Known rows, with every way that one mark hangs from another
Z_402(Z_29 Z_132): [ 0.39  0.00 -0.07  0.12 -0.10  0.07 -0.24  0.00 -0.24 -0.11  0.00 -0.03
  0.09 -0.01 -0.08  0.25 -0.33  0.13 -0.22 -0.13]
Z_402(Z_29 Z_181): [ 0.14  0.10  0.05 -0.11  0.19 -0.12 -0.02 -0.21 -0.15 -0.06  0.04 -0.02
  0.21  0.10  0.03 -0.13  0.01 -0.17 -0.12 -0.20]
Z_499(Z_181 Z_402): [-0.02 -0.15 -0.30  0.26 -0.21 -0.26  0.44 -0.17  0.27  0.05 -0.36  0.12
 -0.15 -0.40  0.17 -0.09 -0.20 -0.04  0.53 -0.02]
Z_181(Z_402 Z_445): [ 0.08  0.00  0.23 -0.39 -0.17  0.17 -0.09  0.07  0.27  0.01  0.20  0.20
 -0.16  0.19 -0.19 -0.19  0.27 -0.21  0.00  0.09]
Z_29(Z_402 Z_499(Z_181)): [-0.52 -0.02 -0.12  0.08  0.07 -0.04  0.04 -0.08  0.40 -0.13  0.07 -0.02
 -0.20 -0.20  0.01 -0.18  0.41 -0.22  0.02  0.23]
Z_181(Z_402(Z_29(Z_499) Z_132) Z_445): [-0.06 -0.01  0.35 -0.23 -0.17  0.39 -0.33  0.17 -0.03 -0.05  0.16  0.03
 -0.10  0.33 -0.13 -0.02  0.13  0.11 -0.36  0.22]
Z_445(Z_181(Z_402)): [ 0.19 -0.06  0.22  0.12 -0.06  0.00 -0.02 -0.35  0.32  0.11  0.25  0.13
  0.03  0.03  0.05 -0.13  0.07 -0.03  0.34 -0.21]
Z_181(Z_402): [ 0.11 -0.03  0.09 -0.11 -0.22  0.01 -0.11 -0.11  0.38 -0.06  0.06  0.17
 -0.10  0.00 -0.08 -0.25  0.17 -0.09  0.08  0.03]
Z_445(Z_181(Z_402(Z_29(Z_499) Z_132))): [ 0.07 -0.07  0.32  0.24 -0.07  0.18 -0.20 -0.27  0.08  0.06  0.21  0.00
  0.08  0.14  0.10  0.01 -0.04  0.22  0.06 -0.10]
Z_499(Z_29(Z_402(Z_132)) Z_181(Z_445)): [-0.24 -0.09 -0.30 -0.04  0.09 -0.23  0.18  0.41 -0.04  0.09 -0.11  0.02
 -0.15 -0.14 -0.23  0.12 -0.01 -0.01  0.40  0.25]
Z_29(Z_402(Z_181)): [-0.14  0.18 -0.08 -0.08  0.37 -0.26  0.02 -0.01  0.06 -0.05  0.11 -0.02
  0.11  0.06  0.02 -0.09  0.27 -0.50 -0.01 -0.08]
Z_445(Z_181): [ 0.34 -0.02  0.03  0.17  0.05 -0.09  0.08 -0.41  0.22  0.11  0.27  0.06
  0.09 -0.18 -0.01  0.05 -0.01 -0.12  0.33 -0.39]
Z_181(Z_402(Z_29(Z_499) Z_132)): [-0.04 -0.04  0.20  0.05 -0.22  0.23 -0.34  0.00  0.09 -0.12  0.01  0.00
 -0.04  0.14 -0.01 -0.08  0.04  0.23 -0.28  0.15]
Z_402(Z_29): [ 0.27  0.00  0.04 -0.02 -0.14  0.05 -0.19 -0.24 -0.04 -0.15  0.12  0.03
 -0.02  0.00 -0.18  0.00 -0.10 -0.08 -0.10 -0.14]
Z_499(Z_181 Z_402(Z_29)): [-0.05 -0.18 -0.14  0.27 -0.27 -0.14  0.29 -0.20  0.04 -0.04 -0.33  0.07
 -0.13 -0.19  0.13 -0.07 -0.35  0.05  0.40  0.02]
Z_132(Z_402(Z_29 Z_181)): [-0.06  0.10 -0.07 -0.30  0.14 -0.02  0.20  0.02 -0.21  0.03  0.15 -0.09
 -0.07  0.13 -0.07 -0.09  0.11 -0.13 -0.02 -0.03]
Z_132(Z_402(Z_29(Z_499) Z_181(Z_445))): [-0.30  0.12  0.08 -0.45  0.19  0.17  0.19  0.07 -0.18  0.06  0.26 -0.14
 -0.15  0.18 -0.11 -0.10  0.35 -0.15 -0.21  0.09]
Z_132(Z_402(Z_29 Z_181(Z_445))): [-0.08  0.12  0.02 -0.48  0.16  0.09  0.21  0.12 -0.29  0.07  0.24 -0.07
 -0.11  0.25 -0.14 -0.05  0.17 -0.21 -0.07  0.00]
Z_402(Z_132 Z_181): [ 0.28  0.13 -0.26  0.01  0.30 -0.25  0.13  0.08 -0.05  0.09 -0.10 -0.02
  0.30 -0.16  0.19  0.10 -0.06 -0.07 -0.07 -0.26]
Z_402(Z_132): [ 0.42  0.02 -0.27  0.10 -0.03 -0.09 -0.04  0.06  0.06  0.00 -0.02  0.04
  0.07 -0.27 -0.04  0.23 -0.16  0.02 -0.05 -0.19]
Z_181(Z_402(Z_29(Z_499))): [-0.14 -0.03  0.30 -0.07 -0.26  0.21 -0.30 -0.19  0.24 -0.16  0.10  0.05
 -0.12  0.14 -0.09 -0.29  0.23  0.06 -0.19  0.15]

Rows
[-0.10 -0.10  0.02  0.05 -0.17  0.12 -0.08 -0.28  0.16 -0.16  0.04 -0.01
 -0.12 -0.15 -0.05 -0.15  0.09  0.08 -0.09  0.07]
Z_402(Z_29(Z_499(Z_181)))
[ 0.10  0.09  0.00  0.08  0.15 -0.10  0.15  0.10 -0.39  0.10 -0.21 -0.08
  0.19  0.09  0.17  0.20 -0.31 -0.05 -0.02 -0.16]
Z_499(Z_402(Z_29 Z_132 Z_181(Z_445)))
[ 0.04 -0.02 -0.35  0.36 -0.02 -0.40  0.23  0.16 -0.08  0.17 -0.42 -0.09
  0.01 -0.46 -0.08  0.26 -0.31  0.22  0.40 -0.13]
Z_499(Z_29 Z_402(Z_132))
[ 0.25  0.13  0.05 -0.19  0.27  0.04 -0.07  0.17 -0.44  0.04  0.05 -0.05
  0.26  0.25  0.05  0.17 -0.15 -0.05 -0.29 -0.13]
Z_402(Z_29 Z_132 Z_181(Z_445))
[ 0.25 -0.08  0.28  0.22 -0.09  0.11 -0.19 -0.24  0.00  0.06  0.20  0.05
  0.12  0.20  0.08  0.05 -0.19  0.17  0.17 -0.17]
Z_445(Z_181(Z_402(Z_29 Z_132)))
[ 0.06 -0.01  0.39 -0.37 -0.23  0.30 -0.27  0.02  0.03 -0.08  0.22  0.14
 -0.15  0.41 -0.24 -0.17  0.13 -0.13 -0.13  0.14]
Z_181(Z_402(Z_29) Z_445)
[-0.40 -0.01 -0.21  0.20  0.09 -0.02  0.00  0.10  0.24 -0.09 -0.02 -0.06
 -0.12 -0.21  0.10  0.03  0.23 -0.05 -0.07  0.24]
Z_29(Z_402(Z_132) Z_499(Z_181))
[ 0.00  0.07  0.00  0.14  0.09 -0.23  0.18 -0.20 -0.15  0.02 -0.22 -0.05
  0.14 -0.02  0.16 -0.05 -0.17 -0.15  0.12 -0.22]
Z_499(Z_402(Z_29 Z_181))
[ 0.10  0.08 -0.09  0.26  0.13 -0.21  0.14 -0.02 -0.32  0.06 -0.31 -0.09
  0.23 -0.03  0.24  0.16 -0.36  0.02  0.02 -0.21]
Z_499(Z_402(Z_29 Z_132 Z_181))
[-0.14 -0.19 -0.15 -0.11 -0.18 -0.12  0.18  0.35  0.15  0.13 -0.21  0.14
 -0.17 -0.11 -0.15 -0.08 -0.01  0.26  0.46  0.30]
Z_499(Z_29 Z_181(Z_402(Z_132) Z_445))
[-0.22 -0.11 -0.27  0.33 -0.12 -0.09  0.30 -0.09  0.31  0.04 -0.30 -0.02
 -0.12 -0.49  0.22 -0.01  0.00  0.17  0.15  0.06]
Z_29(Z_499(Z_181 Z_402(Z_132)))
[ 0.27 -0.05  0.15  0.21 -0.04  0.02 -0.05 -0.20  0.19  0.13  0.17  0.09
  0.11  0.03  0.11  0.04 -0.09  0.10  0.27 -0.19]
Z_445(Z_181(Z_402(Z_132)))
[ 0.02 -0.09 -0.03  0.05 -0.11  0.22 -0.11  0.05 -0.09 -0.08  0.00 -0.04
 -0.05 -0.05 -0.01  0.13 -0.10  0.23 -0.24  0.12]
Z_402(Z_29(Z_499(Z_181(Z_445))) Z_132)
[ 0.19 -0.04  0.16  0.02 -0.25  0.14 -0.32  0.04 -0.02 -0.11 -0.01  0.07
  0.01  0.22 -0.04 -0.02 -0.15  0.17 -0.14  0.07]
Z_181(Z_402(Z_29 Z_132))
[-0.12 -0.17 -0.38  0.20 -0.09 -0.32  0.48  0.32 -0.06  0.23 -0.47  0.01
 -0.13 -0.38 -0.03  0.20 -0.34  0.24  0.62  0.12]
Z_499(Z_29 Z_181(Z_445) Z_402(Z_132))
[-0.27 -0.04 -0.03 -0.31 -0.13  0.26  0.17  0.04 -0.02 -0.01  0.21 -0.06
 -0.37  0.03 -0.20 -0.08  0.21  0.00 -0.04  0.22]
Z_132(Z_402(Z_29(Z_499(Z_181(Z_445)))))
[-0.24 -0.11  0.00 -0.11 -0.16  0.17  0.07  0.05  0.41  0.01  0.00  0.09
 -0.20 -0.15  0.04 -0.19  0.30  0.11 -0.03  0.27]
Z_29(Z_499(Z_181(Z_402(Z_132) Z_445)))
[ 0.04 -0.15 -0.12  0.17 -0.20  0.01  0.25  0.12 -0.22  0.05 -0.30  0.05
 -0.10 -0.04  0.13  0.19 -0.45  0.13  0.25  0.08]
Z_499(Z_181(Z_445) Z_402(Z_29 Z_132))
[-0.02  0.19 -0.16  0.04  0.39 -0.25 -0.02  0.18 -0.09 -0.01  0.02 -0.06
  0.20  0.06  0.10  0.11  0.07 -0.33 -0.09 -0.08]
Z_29(Z_402(Z_132 Z_181))
[-0.01  0.12  0.00  0.07  0.26  0.00 -0.10 -0.02 -0.22 -0.04 -0.05 -0.16
  0.27  0.01  0.18  0.05  0.00  0.12 -0.40 -0.09]
Z_402(Z_29(Z_499) Z_132 Z_181)
[ 0.16 -0.02  0.29 -0.26 -0.21  0.31 -0.31  0.22 -0.13 -0.04  0.14  0.10
 -0.06  0.40 -0.15  0.04 -0.05  0.05 -0.22  0.14]
Z_181(Z_402(Z_29 Z_132) Z_445)
[-0.03  0.14  0.12 -0.15  0.30  0.13 -0.09  0.11 -0.31  0.02  0.07 -0.14
  0.22  0.17  0.09  0.10  0.08  0.02 -0.45 -0.04]
Z_402(Z_29(Z_499) Z_132 Z_181(Z_445))
[ 0.27  0.10 -0.06  0.03  0.23 -0.09 -0.08  0.03 -0.34 -0.02 -0.07 -0.08
  0.32  0.10  0.14  0.13 -0.23  0.05 -0.23 -0.20]
Z_402(Z_29 Z_132 Z_181)
[-0.16 -0.01  0.44 -0.34 -0.20  0.37 -0.28 -0.02  0.13 -0.09  0.25  0.08
 -0.19  0.34 -0.21 -0.23  0.32 -0.06 -0.26  0.21]
Z_181(Z_402(Z_29(Z_499)) Z_445)
[ 0.03 -0.09 -0.09  0.20 -0.13  0.14 -0.12 -0.03 -0.04 -0.12 -0.08 -0.05
 -0.01 -0.15  0.05  0.10 -0.15  0.30 -0.21  0.08]
Z_402(Z_29(Z_499(Z_181)) Z_132)
[-0.25  0.12 -0.19 -0.02  0.34 -0.43  0.08  0.12  0.00  0.06 -0.04 -0.08
  0.07 -0.14 -0.20 -0.05  0.22 -0.23  0.25 -0.03]
Z_499(Z_29(Z_402(Z_181)))
[-0.39  0.20 -0.09  0.07  0.44 -0.13 -0.05  0.11  0.07 -0.02  0.06 -0.17
  0.14 -0.06  0.14  0.03  0.38 -0.22 -0.30  0.05]
Z_29(Z_402(Z_132 Z_181) Z_499)
